What can hang from each mark
J_5: J_636
J_872: J_636 J_988
J_193: J_636
J_144: J_636 J_872
J_636: J_5 J_144 J_193 J_301 J_400 J_509
J_301: J_636
J_509: J_636
J_988: J_636
J_400: J_636

Known rows, with every way that one mark hangs from another
J_400{J_636{J_5 J_144{J_872} J_193 J_301}}: [-1.19 -0.85 -3.96 -0.51 -1.32 -0.85  0.22  1.17 -0.12 -0.77  0.91  1.46
 -2.24  2.45  1.00  3.57  0.64 -1.50 -1.93  1.98 -2.86 -0.24 -0.52 -0.93
  1.85 -0.21  0.22]
J_144{J_872{J_988{J_636{J_301}}}}: [-0.01  0.07 -0.82 -0.78 -0.94 -0.15 -0.36  0.77 -0.66 -1.01 -0.41 -0.39
 -1.38  0.91  0.68  3.21  0.71  0.58  0.17 -0.51 -1.35  0.10 -0.89  0.37
 -1.35 -1.54 -0.45]
J_144{J_636{J_5 J_193 J_301 J_509} J_872}: [-1.02  0.51 -2.62 -1.04 -0.87 -0.75  0.45 -1.51 -0.05 -1.19  0.63  0.66
 -4.14  2.36  0.95  2.37  2.07 -0.20 -3.20  0.85 -3.26  0.09  0.41 -1.56
  0.08 -0.98  1.25]
J_301{J_636{J_144 J_509}}: [ 0.25 -2.25  0.13 -0.50  0.79  0.12 -0.09 -0.08 -0.60 -1.45 -1.44  0.67
  0.35  0.76 -1.21  1.31  0.71  0.02 -0.52 -0.60  1.05  0.60 -1.19 -1.30
 -0.77  0.81  0.53]
J_988{J_636{J_5 J_144 J_400}}: [-0.28 -0.93 -1.84  0.90 -0.72 -0.02  0.11  2.47  0.79 -0.52  0.13  1.24
  0.23  1.01  0.16  1.69  1.50 -0.13  3.07  0.23 -0.72  0.53 -0.47 -2.58
 -1.22  1.43  1.02]
J_301{J_636{J_5 J_144}}: [-0.14 -1.93 -0.22  0.32 -0.53  0.02  0.32  1.53 -0.26 -0.66  0.61  1.31
  1.30  1.13 -0.72  1.11  0.97 -0.10  1.36 -0.29  0.85  0.29 -1.29 -1.44
 -0.73  0.45 -0.13]
J_872{J_988{J_636{J_5 J_301 J_509}}}: [ 0.01 -0.83 -0.78 -0.85 -0.10 -0.23  1.03  3.84 -0.23 -1.33 -0.20  0.42
 -1.65  1.75  0.16  2.39  1.68  0.85  2.53  0.23 -1.36  1.18  0.03 -1.78
 -2.65 -0.47 -0.12]
J_636{J_509}: [ 0.00 -0.28  0.15 -0.58  0.83 -0.06 -0.02 -0.41 -0.02 -0.54 -0.79  0.05
 -1.03  0.40 -0.39  0.31  0.25 -0.01 -0.61  0.09 -0.30  0.45  0.18 -0.78
 -0.36  0.36  0.64]
J_509{J_636{J_144{J_872} J_193 J_301}}: [-0.87 -0.83 -3.37 -0.50 -1.21 -0.29 -1.57 -1.77 -0.34 -1.59 -0.85  1.34
 -2.34  2.26  1.13  2.57 -0.09 -1.07 -1.76  0.98 -2.00 -0.31 -1.02  0.13
  0.43  0.29  1.40]
J_509{J_636{J_5 J_193 J_400}}: [ 0.40  0.77 -2.49  0.29 -1.30  0.61 -0.16  3.13  0.57 -0.60  0.52  0.79
 -3.10  0.10  0.88  0.58  1.46  0.14  1.44  1.55 -2.12  0.58 -0.10 -2.42
 -1.05  1.50  1.90]
J_872{J_636{J_144} J_988}: [ 0.69 -1.58  0.65  0.24  0.42  1.38  0.19  2.19 -0.91 -1.06 -0.86 -0.04
 -0.46 -1.73 -0.55  1.66  0.89 -1.05  1.64 -0.17  1.42  2.02 -1.17  0.63
 -2.13  0.77  0.74]
J_144{J_872{J_636{J_509}}}: [-0.16  0.27  0.41 -0.90  0.47  0.69 -0.46 -1.09 -0.24 -0.24 -0.62 -0.24
 -3.57  0.84 -0.23  1.62 -0.25 -0.34 -1.50 -0.37 -0.88  1.24 -2.01 -0.61
 -1.84 -0.33  1.38]
J_193{J_636{J_5 J_144 J_301 J_400 J_509}}: [-0.97 -1.77 -2.23 -0.40  0.65 -0.35  0.77  2.81  0.10 -1.57  1.01  1.81
 -0.49  3.12 -0.56  2.73  3.02 -0.64 -0.16  1.23 -3.06  1.22  1.94 -3.45
 -0.34  1.07  0.83]
J_144{J_636{J_193 J_301} J_872}: [-0.58  0.89 -2.71 -0.27 -1.41 -0.57 -0.01 -2.15 -0.51 -0.94  0.18 -0.03
 -2.96  0.84  1.33  1.98  1.57 -0.28 -3.95  0.32 -2.45 -0.52  0.39  0.50
  0.97 -1.40  0.55]
J_193{J_636{J_144}}: [-0.45 -1.16  0.39  0.18  0.12  0.21  0.78  0.63 -0.61 -0.79 -0.04  0.06
  1.60  0.57 -0.39  1.58  0.30 -0.70 -0.10  0.05 -0.03  0.72  0.85 -0.26
 -0.40  1.64 -0.57]
J_509{J_636}: [-0.11  0.27  0.11 -0.50 -0.56  0.46 -0.43  0.92 -0.21 -0.02 -0.08  0.13
 -1.39  0.36  0.22 -0.29 -1.05  0.45  0.57  0.20  0.12  0.38 -1.27 -0.15
 -1.59  0.87  0.27]
J_636{J_144 J_193 J_301 J_400}: [ 0.03 -1.54 -4.56  0.68 -0.21 -0.34 -0.47  0.72  0.23 -1.77 -0.68  1.69
 -0.38  0.76  0.66  1.98  2.69 -1.30 -0.93  1.40 -2.20 -0.06  1.69 -1.21
  2.05  0.37  1.84]
J_144{J_872{J_988{J_636{J_5 J_193 J_400}}}}: [ 0.83  1.31 -2.06  0.16 -1.57  0.57  0.16  2.62  0.18 -1.21 -0.24 -0.43
 -3.09 -1.29  1.18  3.50  2.49  0.42  1.39  0.73 -2.60  0.59 -0.06 -1.93
 -1.49  0.00  1.44]
J_5{J_636{J_144 J_193 J_400}}: [ 0.93 -2.29 -3.94  0.55 -0.54  0.38 -0.48  2.23 -0.10 -1.56 -0.80  0.61
 -1.31 -0.43 -0.07  2.15  2.18 -1.34  0.53  1.48 -2.17  0.24  1.28 -1.75
  0.92  1.33  2.08]
J_301{J_636{J_144}}: [ 0.20 -1.98  0.00  0.42 -0.19  0.19 -0.07  0.33 -0.60 -0.92 -0.64  0.72
  1.66  0.25 -0.75  0.93  0.48 -0.13  0.02 -0.68  1.64  0.01 -1.29 -0.42
 -0.50  0.41 -0.09]
J_144{J_636{J_5 J_400}}: [-0.26  0.78 -1.00  0.06 -0.75  0.14  0.87  1.78  0.55  0.05  1.71  0.26
 -1.51 -0.25  0.12  0.03  2.53  0.25  0.06  0.23 -1.17  0.46  0.30 -2.18
 -0.63  0.27  0.99]
J_144{J_636{J_193} J_872}: [-0.36  1.52 -1.22 -0.20 -1.24  0.02  0.33 -2.70 -0.36 -0.53 -0.42 -0.94
 -2.93 -0.79  1.04  1.39  0.92 -0.25 -3.27  0.07 -1.35 -0.34 -0.14  0.44
  0.45 -0.36  0.75]
J_144{J_636{J_193 J_301 J_400} J_872}: [-0.27  1.17 -3.96 -0.31 -1.35 -0.27 -0.36 -1.11 -0.02 -1.14  0.28  0.30
 -3.45  0.33  1.31  2.12  2.91 -0.38 -3.82  0.66 -3.51 -0.59  0.78 -0.85
  1.30 -1.23  1.67]
J_193{J_636}: [-0.20  0.21  0.88  0.00 -0.22  0.23  1.23  1.32 -0.63 -0.10  0.53 -0.60
  0.56  0.07 -0.20  0.80  0.29  0.33 -0.31 -0.06 -0.58  0.70  1.11 -0.19
 -0.93  0.71 -1.03]
J_988{J_636}: [ 0.10  0.09 -0.18  0.36 -0.86 -0.04  0.41  1.12  0.00 -0.01 -0.70 -0.34
  0.10  0.34  0.22  0.56 -0.41  0.77  1.67 -0.54  0.24  0.12 -0.86 -0.34
 -1.78  0.14 -0.31]

Rows
[ 0.86  1.79 -1.62 -0.18 -0.85  0.95  0.18 -0.29 -0.45 -1.45 -0.69 -1.26
 -3.47 -3.30  0.87  2.40  3.21 -0.33 -2.41  0.32 -1.99  0.51  0.57 -0.34
  0.17 -0.17  1.70] | J_144{J_636{J_193 J_400} J_872{J_988}}
[ 0.88 -0.19 -3.40  0.43 -1.34  0.06  0.88  5.29  0.14 -1.73  0.09  0.57
 -2.00  0.02  1.08  2.87  3.55  0.42  2.61  1.07 -2.72  0.76  1.21 -2.09
 -1.17 -0.27  0.92] | J_872{J_988{J_636{J_5 J_193 J_301 J_400}}}
[ 0.33 -0.17 -1.66 -0.42 -0.59  0.54  0.10  0.76 -0.95 -1.36 -1.25 -0.77
 -2.18 -2.02  0.62  3.54  0.53 -1.47 -2.03  1.26 -0.94  0.69 -1.02  0.66
  1.44  0.77  0.35] | J_400{J_636{J_144{J_872{J_988}} J_193}}
[ 0.35  0.86  0.46 -0.53 -0.81  0.48 -0.17  0.42 -0.55 -0.69 -0.92 -1.15
 -1.35 -1.05  0.51  2.60  0.15  0.73  0.62 -0.69 -0.19  0.29 -1.47  0.39
 -1.92 -0.51 -0.24] | J_144{J_872{J_988{J_636}}}
[-0.17 -0.04 -2.67  0.08 -1.13 -0.42  0.78 -0.10 -0.52 -1.01  0.06  0.06
 -1.74  0.36  0.99  0.88  1.84 -0.12 -2.24  0.46 -1.25 -0.08  1.12  0.30
  0.52 -0.87  0.34] | J_144{J_636{J_193 J_301}}
[-0.64 -2.09 -3.13 -0.13  0.20 -0.84  0.39  0.55  0.19 -1.90 -0.35  2.06
 -1.09  2.71  0.44  2.24  1.96 -1.28  0.12  1.53 -2.06  0.54  1.55 -1.86
  0.80  0.60  1.42] | J_636{J_5 J_144 J_193 J_301 J_509}
[-0.01 -0.48 -3.90 -0.25  0.02 -0.48  0.25  2.23  0.68 -1.52  0.40  1.61
 -2.84  2.00  0.57  1.72  3.25 -0.31 -0.36  1.95 -3.59  0.37  1.76 -3.19
  0.75 -0.05  2.06] | J_636{J_5 J_193 J_301 J_400 J_509}
[-1.27 -0.97 -2.68 -0.96 -0.42 -0.69 -0.51 -0.14 -0.43 -0.36  0.48  0.84
 -1.20  2.18  0.26  2.76 -0.27 -1.18 -2.85  0.89 -1.69 -0.66 -1.75  0.03
  1.70 -0.50 -0.36] | J_400{J_636{J_144{J_872} J_301}}
[ 0.56 -2.59 -2.92  0.25 -0.69  0.13 -0.13  1.15 -0.63 -1.33 -0.95  0.35
 -0.65  0.01 -0.03  2.04  0.97 -1.41  0.57  1.02 -1.17  0.24  0.99 -0.39
  0.43  1.04  0.96] | J_5{J_636{J_144 J_193}}
[ 0.05  0.51  0.66 -1.08 -0.29  0.23  0.38  1.19 -0.12 -0.94 -0.63 -0.59
 -2.71  0.42  0.11  2.98  0.59  0.68  1.51 -0.23 -1.39  1.04 -1.18 -1.59
 -2.65  0.00  0.47] | J_144{J_872{J_988{J_636{J_5 J_509}}}}
[-0.05 -0.79 -3.12  0.98 -0.43  0.12  0.10  1.47  0.69 -1.14  0.04  1.35
 -0.54  0.06  0.48  1.46  2.69 -1.14  1.22  1.56 -1.81  0.42  1.32 -2.37
  0.99  1.51  2.05] | J_636{J_5 J_144 J_193 J_400}
[-0.34 -2.20 -1.19 -0.57  0.20 -0.37  0.86  3.13 -0.22 -1.92 -0.68  1.20
 -0.59  2.08 -0.12  3.11  1.78 -0.05  2.55  0.42 -0.69  1.39 -0.14 -1.71
 -2.11  0.41  0.30] | J_872{J_988{J_636{J_5 J_144 J_301 J_509}}}
[ 0.53  0.23 -1.17 -0.06  0.26  0.17 -0.04  1.55  0.44 -0.68 -1.34  0.09
 -1.61  0.45 -0.03  1.09  1.13  0.77  0.83 -0.13 -1.06  0.54 -0.40 -2.39
 -1.83  0.77  1.35] | J_988{J_636{J_400 J_509}}
[ 0.69 -1.81 -2.39  0.32  0.06  0.28  0.24  2.20  0.15 -2.07 -0.84  1.48
 -1.17  0.33 -0.47  2.04  3.14 -0.28  0.39  0.87 -0.88  0.79 -0.04 -3.60
 -0.08  1.36  2.20] | J_301{J_636{J_5 J_144 J_193 J_400 J_509}}
[ 0.40 -1.96 -1.44  0.77 -0.96  0.00  0.53  1.68 -0.35 -1.30 -0.19  1.18
  0.49  0.56 -0.08  1.74  1.60 -0.36  0.98  0.39  0.32  0.36 -0.49 -1.47
 -0.15  0.85  0.49] | J_301{J_636{J_5 J_144 J_193}}
[-0.45 -0.78 -0.90  0.60 -0.12  0.23  0.94  2.80  0.13 -0.54  1.36  0.95
  0.73  0.70 -0.43  1.85  2.18 -0.63  1.17  0.78 -1.37  1.06  1.37 -2.57
 -0.57  1.95  0.40] | J_193{J_636{J_5 J_144 J_400}}
[-0.36 -0.89 -1.20 -0.09 -0.51  0.03  0.60  3.12  0.02  0.08  1.91  1.31
 -1.80  2.57  0.14  0.97  1.03 -0.24  1.55  0.40 -1.03  1.01 -0.83 -0.89
 -1.78 -1.05  0.14] | J_872{J_636{J_5 J_301}}
[ 0.63 -0.50 -2.05  0.13 -1.62 -0.19  1.09  4.27 -0.34 -1.47 -0.06  0.28
 -1.47  0.55  1.17  2.79  2.16  0.44  2.54  0.81 -1.62  0.72  0.78 -0.74
 -1.62 -0.60 -0.19] | J_872{J_988{J_636{J_5 J_193 J_301}}}
[-0.73 -0.89 -1.28 -0.93  0.41 -0.79  0.40  1.21  0.34 -0.67  0.99  1.48
 -1.38  3.05 -0.02  1.08  1.19  0.03  0.18  0.84 -1.88  0.41  0.63 -1.97
 -0.36 -0.63  0.34] | J_636{J_5 J_301 J_509}
[ 0.51 -1.38 -2.50  0.57  0.37  0.87  0.39  2.66  0.46 -1.43 -0.69  1.38
 -3.08  0.32 -0.05  2.02  2.67 -1.29  1.34  1.38 -1.50  2.00  0.09 -2.95
 -1.29  1.76  3.08] | J_872{J_636{J_5 J_144 J_193 J_400 J_509}}
[ 0.31 -2.14 -1.27  0.15 -0.10 -0.03  0.60  1.36 -0.26 -1.92 -1.00  1.10
 -0.60  0.97 -0.52  1.97  1.77 -0.38  0.41  0.48  0.11  0.87 -0.41 -2.31
 -0.56  1.11  1.08] | J_301{J_636{J_5 J_144 J_193 J_509}}
[-0.61 -0.06 -2.42 -0.73  0.10 -0.37  0.60  1.66  0.43 -0.86  1.36  1.10
 -2.83  1.88  0.06  1.03  3.36  0.21 -1.05  0.65 -2.59  0.66  0.87 -3.01
 -0.34 -0.37  1.21] | J_144{J_636{J_5 J_301 J_400 J_509}}
[ 1.35 -0.97 -2.11  0.34  0.27  0.77  0.36  2.19 -0.17 -2.74 -3.11 -0.06
 -1.60 -2.02  0.25  3.08  2.71 -0.43  1.32  0.64 -0.88  1.44  0.68 -1.87
 -1.19  1.79  2.29] | J_872{J_988{J_636{J_144 J_193 J_400 J_509}}}
[-0.83 -1.71 -1.99 -0.28 -0.31 -0.10 -0.90  0.66 -0.26 -1.00 -0.28  1.55
 -0.25  2.53  0.18  1.02 -0.36 -0.58  0.24  0.52 -0.24  0.27 -0.98 -0.12
 -0.71  0.57  0.45] | J_509{J_636{J_144 J_301}}
[-0.78 -0.69 -1.82 -1.34  0.13 -0.82  0.86  3.78 -0.01 -0.14  1.31  1.02
 -2.42  2.54 -0.05  1.44  0.61 -0.08 -0.78  1.51 -2.16  0.59 -0.54 -2.06
 -0.03 -0.17 -0.39] | J_400{J_636{J_5 J_301 J_509}}
[-1.62 -1.28 -2.46 -1.54  0.10 -0.94 -0.07  0.74 -0.03 -0.69  0.84  1.58
 -2.46  3.56 -0.02  3.27  0.21 -1.17 -2.24  1.42 -2.52  0.22 -1.38 -1.95
  0.91 -0.09  0.20] | J_400{J_636{J_5 J_144{J_872} J_301 J_509}}
[-0.20  0.09 -0.15 -0.41  0.48  0.24  1.13  3.36  0.25 -0.52  1.08  0.14
 -1.70  0.92 -0.53  1.37  2.31  0.40  0.50  0.78 -2.48  1.25  1.61 -3.48
 -1.19  1.34  0.67] | J_193{J_636{J_5 J_400 J_509}}
[-0.04 -1.35 -4.58  1.05 -1.39 -0.56  0.17  2.82  0.62 -1.49 -0.09  1.91
 -0.57  2.07  1.02  2.64  2.79 -0.49  2.03  1.22 -2.46  0.14  0.81 -2.65
 -0.16  0.66  1.53] | J_988{J_636{J_5 J_144 J_193 J_301 J_400}}
[-0.60 -1.47 -2.33  0.31  0.16 -0.10  0.37  1.94 -0.28 -1.25  0.53  1.15
  0.80  1.52 -0.23  2.21  2.30 -0.78 -0.85  0.65 -1.89  0.50  1.93 -1.48
  0.54  0.64  0.16] | J_193{J_636{J_144 J_301 J_400}}
[-0.12 -0.73  0.25 -0.95  1.14  0.49 -0.70 -1.83 -0.56 -1.84 -1.71 -0.08
 -1.24 -0.63 -0.36  3.01  0.74 -1.05 -0.99  0.03 -0.48  0.92 -0.39 -0.14
 -0.10  0.42  1.09] | J_636{J_144{J_872{J_988}} J_509}
[-1.05 -1.04 -2.24 -0.71  0.70 -0.24 -0.51 -0.50 -0.28 -1.72 -0.15  1.12
 -1.40  2.63 -0.34  3.69  2.11 -0.96 -2.85  0.60 -3.45  0.35  1.09 -2.21
  0.45  0.40  1.22] | J_193{J_636{J_144{J_872} J_301 J_400 J_509}}
[-0.01 -2.16 -5.60 -0.23 -0.90 -0.21 -1.51  0.19 -0.18 -1.85 -0.29  1.37
 -2.38  1.68  0.48  3.84  2.42 -1.72 -1.70  1.57 -4.31 -0.65  0.88 -1.60
  1.85 -0.42  2.11] | J_5{J_636{J_144{J_872} J_193 J_301 J_400}}
[ 0.01  0.41 -0.94 -0.35 -0.45  0.52  0.19  0.07  0.06 -0.67 -0.14  0.35
 -4.90  1.13  0.49  2.35  0.82 -0.50 -0.15  0.76 -2.34  1.22 -1.11 -1.62
 -1.66  0.09  2.07] | J_144{J_872{J_636{J_5 J_193 J_509}}}
[-0.47 -0.25 -2.58 -0.72 -0.57 -0.59  1.47  0.62 -0.12 -1.29  0.49  0.54
 -3.07  1.75  0.64  1.43  2.54  0.01 -1.51  1.03 -2.23  0.59  1.09 -1.71
 -0.27 -0.24  0.91] | J_144{J_636{J_5 J_193 J_301 J_509}}
[ 1.57 -0.57 -2.84 -0.32  0.61  1.12  0.32  3.92 -0.47 -2.31 -1.15  0.30
 -4.23 -1.31  0.21  2.51  3.69 -0.63 -0.21  1.05 -2.28  2.19  0.77 -1.28
 -1.26 -0.18  2.35] | J_872{J_636{J_193 J_301 J_400 J_509} J_988}
[-0.04 -1.24 -4.42  0.25 -0.71  0.08 -1.09  1.45  0.08 -1.87 -0.79  1.83
 -1.78  1.13  0.84  1.65  1.72 -0.82 -0.27  1.57 -2.07  0.23  0.17 -1.26
  0.34  1.16  2.07] | J_509{J_636{J_144 J_193 J_301 J_400}}
[-1.23 -0.99 -3.52 -0.54 -1.51 -0.40 -0.94 -0.36  0.03 -1.30  0.30  1.98
 -2.67  3.33  1.21  2.76  0.25 -0.98 -0.31  1.48 -2.64 -0.20 -0.95 -0.93
 -0.10  0.37  1.26] | J_509{J_636{J_5 J_144{J_872} J_193 J_301}}
[ 0.01 -1.51 -1.10  0.19  0.87  0.86  0.17  2.50  0.49 -0.87  0.01  1.52
 -2.20  0.91 -0.69  1.42  2.05 -1.04  1.60  0.69 -0.66  2.01 -0.81 -3.16
 -1.91  1.44  2.50] | J_872{J_636{J_5 J_144 J_400 J_509}}
[-0.19 -1.35 -0.54 -0.03  0.25 -0.09  0.04 -0.04  0.03 -1.14 -2.11  0.26
  0.15  1.23 -0.32  1.63 -0.24 -0.07  1.23 -0.42  0.59  0.58 -0.82 -1.08
 -1.59  1.49  0.65] | J_988{J_636{J_144 J_509}}
[-1.84 -1.36 -1.18 -1.07  0.16 -0.69  0.38 -0.26 -0.38 -1.27  1.00  1.35
 -1.06  4.17 -0.19  3.63  1.27 -0.79 -1.32  0.66 -2.66  0.81  0.54 -1.97
 -0.37  0.17  0.24] | J_193{J_636{J_5 J_144{J_872} J_301 J_509}}
